Each row comes from the steps of one walk. Every step used is in the known rows, and no mark comes twice. Write the walk behind each row, first mark first.
Known rows
segu kisoz: [ 12  -1  -5   7  -3   8  -3  -6  -7   8   5   3   2  -1  -2   9   0   0
   1   6  14  -2  -1  -1  -1  -6   4   0  -5   5  15  -3   0  -2  -2   9
  11  -5   9 -11  -2]
movi rute segu kisoz lesov domi manu: [ 16   1  -9  -5   8   0  -2  -7  29  -2  -4  10   6  17 -18   4 -18 -27
  -1  -1  -1 -10 -15   2  -6   1  -1   5  -7   8 -19  -3   7  12  16  14
  14 -24  19 -26  -1]
zapev seza rute segu kisoz fofivop: [  0   9   8  -7  -5  -3  -3  -2  -5   4 -15 -11   7  14  -6  11  -3   6
   9  10  24  -6   8 -10   4  -6  -1  11 -13   2   7   0   4  16  -2  39
  13 -17   5 -10 -15]
tolizu guga fofivop pogen lesov kisoz: [ 11 -25   7 -10  18  -7   6  -7  -5  15  -9   9  -7  -8 -12 -15 -10 -16
  -4   7  10  12 -17  31  -1 -20  -9  16  11  13  15  -1   2  13  -8   3
 -19  -6  -9   5  14]
seza rute movi kisoz fofivop pogen: [  2  12  11 -17   4   8 -13  15   0  16   5  16  -9   5   1   0  -6   1
  21  10  22   1   5 -10  11   4 -10   6   2  11   9 -13  24  26 -16  24
   9 -12  15 -14  11]
zapev seza rute movi: [-11  24  -3   5   4  -1  -7   9  -2  -2  -6  -9   0   8 -16  11  -2  11
  -7   2  23  -7  13 -18  -1  -1  -9  13 -20  -1  -6  -2   5   1  -2  12
   3 -12  -6   5  -6]
zapev seza rute segu kisoz fofivop guga: [  7   1  14 -14  -6  -1  -5  -7  -2  -4 -12  -2   8  12 -15  11  -9   4
   3  -6  16 -10  10 -15  10 -11   0  14 -18 -10   9   3   6   2 -23  32
  16 -22  -7 -22 -10]
seza rute segu kisoz lesov pogen fofivop guga: [ 20 -17  10 -15  -1  14   0  -2  29   7  -2   6  20  -5 -24   4  -8   3
   4  -8  -3  -4   7  -3  18 -23  -6  20 -10   7   1 -18  11   4 -18  28
  21  -4  -9 -17  -7]
movi rute segu kisoz: [  2  10 -13   9  -2   8  -3  -1  -4   8  -9  -1  -3  20  -4   7  -9  -4
   7   7  17  -1   0 -11  -8  -3  -3   8 -16   6   6 -11   9  12   2  17
  10 -25  14 -12   1]
fonib gomapuv lesov pogen: [ -3 -15  -1  -1  -6  12   6  -6  24  -2   0  17  -5 -12  -1  17  -5 -11
   7   7  -5   3 -12  -4   6  -2  -4   5  31   1 -11  -8  -4  18   4   2
  -1   6  11  -2 -13]
gomapuv lesov kisoz fofivop pogen: [ 10 -13   8 -20  -4   1 -10  -1   2  13  -5  23  -7  -5  11  -3 -14 -20
  22   7   9  12 -14  11  17   2  -8   6  20  12   8   6   2  26 -12  21
  -6  -3  18  -9   0]
movi rute seza zapev: [-14  12  -8   4  16  13  -4  11   5  -4  -4   1   0   2   2   4 -11   4
   3 -10  10  12  -3  -9   1  15  -5   4 -12 -14   7  -3   3  -3   7  -8
   6  -4   2  -4   0]
seza zapev: [-10  -3  -5  -2   1   3   0   2  -8   2   8  -3   7 -10  -2  -3  -1  -5
  -1 -13   1  11   0   4  -8   6  -5  -4  -2  -9   7  -5  -1  -9   1  -1
   3   1  -8   3  -9]
kisoz lesov: [  1  -7  -1 -12   3  -8  -2  -2   4  -4   6   5   8  -3  -6   0  -8 -18
   3  -2 -16  -5  -3   7   3  -1  -3   1  -6  11   2  -3  -5  -3   1   8
   7   8   4  -9  -1]
manu domi lesov: [ 17  -8  -8   3   0   4   2 -19   9 -15  -1   0  -7   3   3 -15 -14 -21
  -4   1   8  -9 -10   4  -4   1  -4   4  -3  -7  -3  -4  -5   4   1   9
   0  -5  20  -2 -12]
kisoz segu: [ 0 -4 -1 -8  2 -5  4  2 -9  1  4  9  1 -8  6 12  0 -5  4  9 -2 -3 -4 -8
  5 -4 -6 -1 -1 22 -1  2  5 22 -7  7  2  0  9 -5  1]
rute segu kisoz fofivop: [ 11   4   5  -7  -7  -2   6   5  -4  10 -10  -5  -1  11   5   1  -4   2
   9  15  11   2   4   5  -4  -3   6   4  -5   7  11  -5  10  20  -5  30
  12 -15  11 -15  -7]
fonib gomapuv: [ -3   3   4   4  -3   2   7  -1   9  -6   7   6   2  -2  -3  15   6  -5
  -6   6  -3  -2  -1  -4  -3  -3  10   9  18  -6  -4   1   1  13  -1 -11
  -2   4   0  -3  -5]
fofivop pogen lesov kisoz segu: [  2 -16   6 -17   2  -3   6  -3  -8  12   5  18  -1 -17   0  -3  -6 -15
  15  12  15   2 -19   9  15 -22  -7   8   5  38   7  -7   2  39 -10   7
  -7   1   8  -2   7]
manu domi lesov gomapuv fonib: [ 15 -12  -2   9   6  -5  13 -14   8 -19   2   2   0  12 -12  -8  -9 -27
  -8   6   9   6  -5  -4 -11  -5  11  15  15  -5  -2   0   0  -5  12  -1
  -3  -3  22  14 -10]
tolizu guga fofivop pogen: [ 12 -16   5 -19  22  -5  -8  -7  -3  15  -2  10  -7  -2 -12  -3  -3 -15
 -12   0  -5  14 -12  14  -1   1  -8   3   8  10   9   7   4  -4 -16   1
 -16 -10  -7   0  21]
segu kisoz fofivop pogen lesov gomapuv fonib: [ 14 -12  19  -8  11  -7  14  -4   0   4  16  13  -1  -1 -16  -1   3 -10
   7  15  20   9 -10  12   5 -15  18  15  19  17  15  -3   5   6   2   8
   8   1   6   3   6]
manu domi lesov pogen fofivop kisoz: [ 21 -23   0  -4   4  18   3 -12  24   9 -11   1  -2 -22   9  -8   1  -7
  13  19  17 -10 -11  14  19  -5  -7  10   4  -6   2  -9   1  10   5  13
  -1   6  23 -12   2]
pogen fofivop guga: [ 19 -11  15  -5   4   1  -3  -1  11   2  -3   4  10 -12  -9   0  -1  11
  -6  -8  -8  -6   4   5  12  -9  -4  14   0 -16  -1   3   6  -7 -22  -1
   4   0 -22 -13   2]
guga fofivop pogen lesov domi manu: [ 19 -10   8 -17  16  -8   6 -10  29   6  -1  16   1  -8 -23 -12  -3 -16
 -13   0  11  -6 -23  29   3  -7  -4   6  13   4 -21   3   4   8   6  -6
  -4  -8  -9  -2   9]
pogen fofivop kisoz lesov gomapuv: [ 16 -19   8  -6  16  -3  -1   2  17   7  -4   2  13 -15 -13   1  -2 -15
  13  12 -10  -6   4   4   6  -7   9  30   5   1  11   3   1  -4   8   2
   4   4   5  -6   9]
gomapuv lesov pogen fofivop guga tolizu: [ 16 -24  20 -18   3  13  -1  -4  20   8 -11  13   4 -21  -6   9  -8   1
   0  -5 -10   5  -2  -3   5  -7 -26  10  14 -10  -4  -1   8  -9 -10  -5
  -3  -8 -10   2   0]
pogen lesov kisoz: [  1 -10   3   5   0  -3  11  -1  -3   4  -7   1   0  -6  -3 -13  -7  -4
   6   6  15   0  -8  19   0 -20  -2  14   4   5   8  -8  -1  16   5   3
  -6   2  -3   4  -3]
rute movi kisoz lesov: [ -2   5  -8  -5   2  -7  -8   9  -7   9  -3   5   0  -1  -6   1 -14 -15
  13  11  -2  -9   5  -3 -10   3 -12   3 -10   9   8 -22  10   6  -2  12
   8  -8  16 -22   5]
lesov kisoz fofivop: [  2 -10   9  -6  -1  -5   7  12  -1   4 -15   2  -3   5  13  -5  -7  -2
  13  15   5   4   1  12   6  -7   0   7  15  -1   9  10  10  25  -3  19
  -3   0  16 -11  -7]
zapev seza rute movi kisoz lesov domi: [ -8   8   3  -9   8  -4 -17  -5   4   5  -9   2  10   9 -23  11 -25 -14
   5   5  18 -18   8 -19  -5  -8 -15   2 -11   9  -1  -6  10   2  12  18
   7 -10   9  -9  -2]
movi kisoz lesov pogen fofivop: [  4 -24   7 -13   7   5  -4   3  20  18  -8   3  12 -20  -5  -2   0   2
  19  16 -11  -8  -7   7  14 -12 -16   5  14   9  -4 -20   3  14   5  15
   6  11   8 -18   0]
segu kisoz fofivop guga: [ 20 -11  14 -10   0   2   1  -1  -3  -2   3  11  -2   0  -1   6  -8   3
   3  -1   2  -7   3   2   9  -6   5   5  -3 -10  18   8  11  -2 -27  18
  19  -9   3 -31   0]
fonib gomapuv lesov kisoz segu: [  2 -12  -4   2  -6  -2   5  -3  -6  -1  -6  24   2 -12   9  26 -13 -26
   8  16   3   3  -8  -6   2  -9  -9  17  24  16   1   3   3  43  -5   8
  -8  -1  21  -8 -14]
fofivop pogen lesov gomapuv fonib: [  4 -10  14  -5  10  -8  12  -6   4  -1  15  11   1  -3 -23  -7   4 -13
   0   3  11  13 -11   6   2 -13  14  14  16  15   2  -7  -2  -3   7 -11
  -5   4  -4  19   9]
segu kisoz fofivop: [ 13  -3   8  -4   0   1   2   4  -5   6   1   3  -3   2   8   7  -1   5
   8  16  10  -4   1   8   4  -3   5   1   3   2  16   5   8  12  -5  24
  16  -3  14 -20  -4]
manu domi: [  5   3 -11   1  -7  -1   6  -7   2   0  -2 -11  -1   7   3 -11 -11 -14
  -6  -2   5  -3  -6  -2  -7  -7   2  -2 -11  -6   8   2   0   3  -4   6
  -1  -1  10   2  -3]
kisoz fofivop pogen lesov: [  6  -6  22 -24   7  -5   7  -2   6   5  13  12  -9 -13  -2 -15   1   0
  12   6  10  -2 -16  24  16  -7   0   4   4  17   4  -7   0  18  -9  11
   5   5  -9  -3  10]
segu kisoz lesov pogen fofivop: [ 14 -23   4 -10   6   9   0   0  23  18   1   3  14 -19  -9   4   3   4
  10  15  -6  -6  -8  14  17 -17  -5   6   7  16   2 -11  -1   9   3  19
  12  13   5 -17  -5]

Write each row's walk
[ 11 -16  22 -15  -5   3   5  -1   5  -5 -13  22  -2  -5   4  17 -16 -18
   0   1  -6   6   3  -3  -5  -6 -13  19  26 -17  11  13  14  11 -15  -3
  -8 -13   7  -9  -7]
fonib gomapuv lesov kisoz fofivop guga tolizu
[ 17  -3   9  -3  10  -5  11 -10  29  -6   4   6   1  -7 -16  -8  -4  -6
  -9  -4   5 -12 -17  21  -1  -5   3   3   8  -2 -24  -1   0   7  16  -5
   4  -5  -8  -5  -1]
pogen lesov domi manu
[ 15 -15  -2   0  10  -2  -1  -4   8   1   7   5  10  -1 -21   4 -11 -20
   6   6  -9  -4   0  -7  -6 -13  16  19   3  11  16   1  -1  -7   5   7
  13  -5  12  -8  -2]
segu kisoz lesov gomapuv
[ 11  -8  -5  -6   0  -1  -5  -7  -3   3   9   7  10  -3  -8   8  -8 -18
   4   3  -3  -7  -3   6   1  -6   1   2 -11  15  15  -4  -4  -4   0  16
  16   3  13 -20  -2]
segu kisoz lesov
[  5  -5  15 -27   3   0  -6   3   6  10   9  13  -7  -3   6  -6   1  -4
  14   6   2   6 -11   7  18   4   2  -5   9  14   4   5   4  15 -14  12
   0   0   7 -10  10]
kisoz fofivop pogen
[ -8 -10  -8 -11   3   4  -1  11  10  15  -4   6  -4  -6  -7  -3 -11  -8
  19  15  -5  -4  -4  -6   0  -6 -13  -4   2  17   1 -27   9  13   2  14
   7  -2  23 -21   3]
rute movi kisoz lesov pogen
[  7  -5  14  -4   8  -3   9 -11  13   1   4   3  -1  -3 -12  -9 -14   0
  -5   2  15  -9  -7  15  -4 -17   2  -1   3  10  -4  -1   6   3  14  -2
   3   4 -13  11   0]
pogen lesov domi
[ 14 -15 -11   7  -4   5   2 -14   5  -7 -13   1  -4   5   6 -18 -20 -27
   3   6  16  -2 -10   7  -3 -10  -5  11   5  -6   5  -1  -1  17   3  12
 -10  -7  29  -2 -15]
manu domi lesov kisoz
[  2  -8  11   7  11 -12  20  -3   1 -10   7   2   3   1 -20  -4   3  -6
  -6   6   8   7  -2   7  -8 -14  14  18  15   4   1  -6   1  -6  14  -9
  -1   4  -6  19   0]
pogen lesov gomapuv fonib
[ -5  17  -3   7  17  11  -4  11  14  -6 -13   5  -8  12   4   8 -11  10
   5   4   9   2  -4 -14  10  10   0  10 -11  -5   1   3   5   6   7  -7
   4  -5  10  -7   9]
movi rute seza
[  9 -10  26 -25   3   0   5   5   2  -3  -5   8  -3  -1   1   3  -6   0
  -2  -5  -9   2   7  -4  -2  -2 -11   2   3 -12   8  11  16  -9 -16  -4
   1 -13  -4  -7   7]
kisoz fofivop guga tolizu
[  8 -17  22 -21  -1   1   6   7  -1   2 -15   9  -2   1   3   0 -12  -6
   3  -1  -3   7   6  -1  -1 -10 -12   8   9 -11  14  13  17   1 -15  -1
  -6 -15   4  -8   4]
lesov kisoz fofivop guga tolizu
[  1  24  -5   9   4   6   1  19   4  -1   3   0  -4  12  -9   6  -4  10
  -7   0  18   1  19 -11  -5   0  -5  14 -14   3  -1  -9  20   7  -4  11
  11  -9  -1   9  -3]
seza rute movi
[ 13 -17  13 -17  24  -9   5 -11  -2   9   4   9  -9 -13 -18 -12  -2 -10
 -11   1   4   5 -17  31  -1 -10  -8  11   4  14   8  -4   0  -1 -11   0
 -10  -4 -22   7  20]
tolizu guga fofivop pogen lesov
[  4   0  -1   7  -6   1   0 -10   7  -9   2  17  -1  -8   0  22  -6 -18
  -2   3  -4   0  -5  -1  -4   7  -2  14  22  -9  -6  -1  -5  11   0  -2
  -1   2   2  -1 -14]
fonib gomapuv lesov
[-15   7   5  -1   3   0 -10  -8  -1  -9  -6  -7  11   5 -15  14   2   5
  -1  -8  17 -10   5 -20  11  -4  -8   9 -11  -6  -5   6  -8  -5   4  13
   2  -2  -9   7  -9]
zapev seza rute
[  5 -15   2  -6  13  -9   2   1  13  -5   4   2   7   0 -19  -4 -11 -20
   4   2 -20  -2   1  -6  -5  -8  12  20   7   7   3   3  -1  -6   6  -1
   5  -1   5   1  -1]
kisoz lesov gomapuv
[  8   9  22 -16  11   4  -1   3  13  13   8  17  -8   4 -12  -7 -20   2
  12  10  36  -7   1   5   4 -13  -8   6   2  19   4 -15  28  25   0  20
  12  -8   0   1   9]
seza rute movi kisoz fofivop pogen lesov domi
[  8 -11  14  -9  13  -2   6  -6  15   5  13   7  -3 -10 -23 -16  -3  -7
   8   0   5   3 -12   3   3 -16  15  21  12  14   3  -5  -3   3   0 -10
  -1  -4 -11  15  11]
fofivop pogen lesov gomapuv
[ 11 -19  -2 -11  22  -8   5  -1 -22  10 -12  11  -5 -13   5  19   0 -17
  -3  18   2  -1  -3   9  -1   1 -13   9  -3  14  18  10  12  11 -10  10
  -9  -8  11 -13  20]
tolizu guga fofivop kisoz segu
[ 15  -1   2  -3   6  -1   2  -6  28  -3  -1   6   3   2 -11  -1  -5 -10
  -9  -4  -1  -6 -12   6  -2   3   5  -4  11  -6 -24   8   3   5  13  -6
   1 -10   5 -10  -2]
lesov domi manu
[  8 -18   6  -6   5  15   1   3  17  21 -11   2   3 -24   7   4  12  10
  17  17  11  -4  -4  11  22  -5  -5   7   7   0   4  -5   4   7   4   6
  -2   9   8 -11  11]
lesov pogen fofivop kisoz
[ 11 -15   1  -1  25 -12   4  -2  -8   3 -15  -3  -5   2  -9   2  -5  -7
 -22   4 -10   7   0  18 -16  -1 -10   9   6  -6   9  10   8  -8  -6   3
 -13 -10 -11   2   9]
tolizu guga fofivop
[  9  -3   6   2  -3   4  -1 -16  19  -4   1  20   1   0  -5  20 -20 -19
  -7   2   5  -2  -4  -2  -9  -1   0   5  26  -2  -9   8   5  11  11  -3
  -2   0   3   5 -12]
fonib gomapuv lesov domi
[ 18  -4  12 -15  10  -1   3 -14  32   3  12  15  -1 -10 -18 -11  -4 -13
  -4  -7   8  -6 -27  19   8  -4   3  -1  10   9 -23  -3  -2  10   9  -7
   2  -6  -7  -5   8]
fofivop pogen lesov domi manu
[ 15 -16   6   7  15   3   0  -8  18 -16   0   7  -5   0 -15  -8  -8 -12
   4   6  -2  -3  -1  -6  -5  -2  10  23  18  -4  -8  -1  -1  -2   9  -4
   0 -11  11   7  -9]
domi lesov gomapuv
[ 18  -1   2   3   1   1   2 -14  34 -11   1  20   2  -4 -10  17 -10 -24
 -11  -2  -3  -6 -16   5  -5   9   2   8  29 -13 -29   7  -1  15  13  -7
   0  -8   7 -10 -13]
fonib gomapuv lesov domi manu
[ 24 -26  17 -19   5  16   5 -13  28  -1  -8   4   1 -14  -7 -10 -10  -6
  -6  -3  -3  -3  -6  -1   4 -15 -20   9   7 -14  -5  -3   8  -6 -10  -4
  -3 -10   3  -1  -2]
manu domi lesov pogen fofivop guga tolizu
[  8 -24  -4  -8  19 -10   3   3   6   4 -13   7   8  -5 -18   1  -7 -28
   4  13  -8  -6   5   6  -5  -6   5  29   4   0  17   9   5 -10   7   1
  -2  -3  12  -3  11]
guga fofivop kisoz lesov gomapuv
[  5 -23   1  -5   6  14   2  -8  23  -8  -1  11 -10  -8  -2  -7  -2  -2
  10   8   1  -2 -13   3  12  -2  -7  -2  17   6 -16 -13  -4   8   7   7
   2   1  19  -4  -9]
domi lesov pogen
[ 12 -22   2 -11   4   9   0  -2   6  17  -9  20   1 -34  14  22   2  -6
  22  23   8  -5 -10   3  23  -1 -19  10   9  19   0  -5   5  28  -3  18
   2   7  17 -13   3]
gomapuv lesov pogen fofivop kisoz segu
[ 14 -13   4 -12   7  -2  -6   0   7   9  -4   5  13 -20   1   6   3 -12
  12  11  -5 -11   0  18  15   1  -6  13  -8   4  10  -2  -2  -2   3  11
   5  13   5 -19  10]
pogen fofivop kisoz lesov
[  3 -15   1  -4   9 -10   6  -2  -1  -5   3   9   9   1 -13   9   0 -29
   7   8  -1   7   2   0  -1  -2  14  15   7   7  13   1   0 -14  14  -1
   0   6  18  -1   8]
fofivop kisoz lesov gomapuv fonib
[ -3  13  -4   3  -9   5  -9 -11  -6   6 -12 -12  12  13 -17  13  -2   1
   2  -1  29  -4   7 -21  -2 -10  -1  11 -22   5   6 -10  -4   3   3  25
   8 -20   0   0 -13]
zapev seza rute segu kisoz
[ 27 -11   6 -12  12  -2  -3  -6  34   5  -4  10  14 -15  -9   4  -1 -19
   2   4  -4 -14 -12  22  11   4  -1   8   4  -3 -17   6   1   4  15   4
   5   2   8 -24   5]
pogen fofivop kisoz lesov domi manu
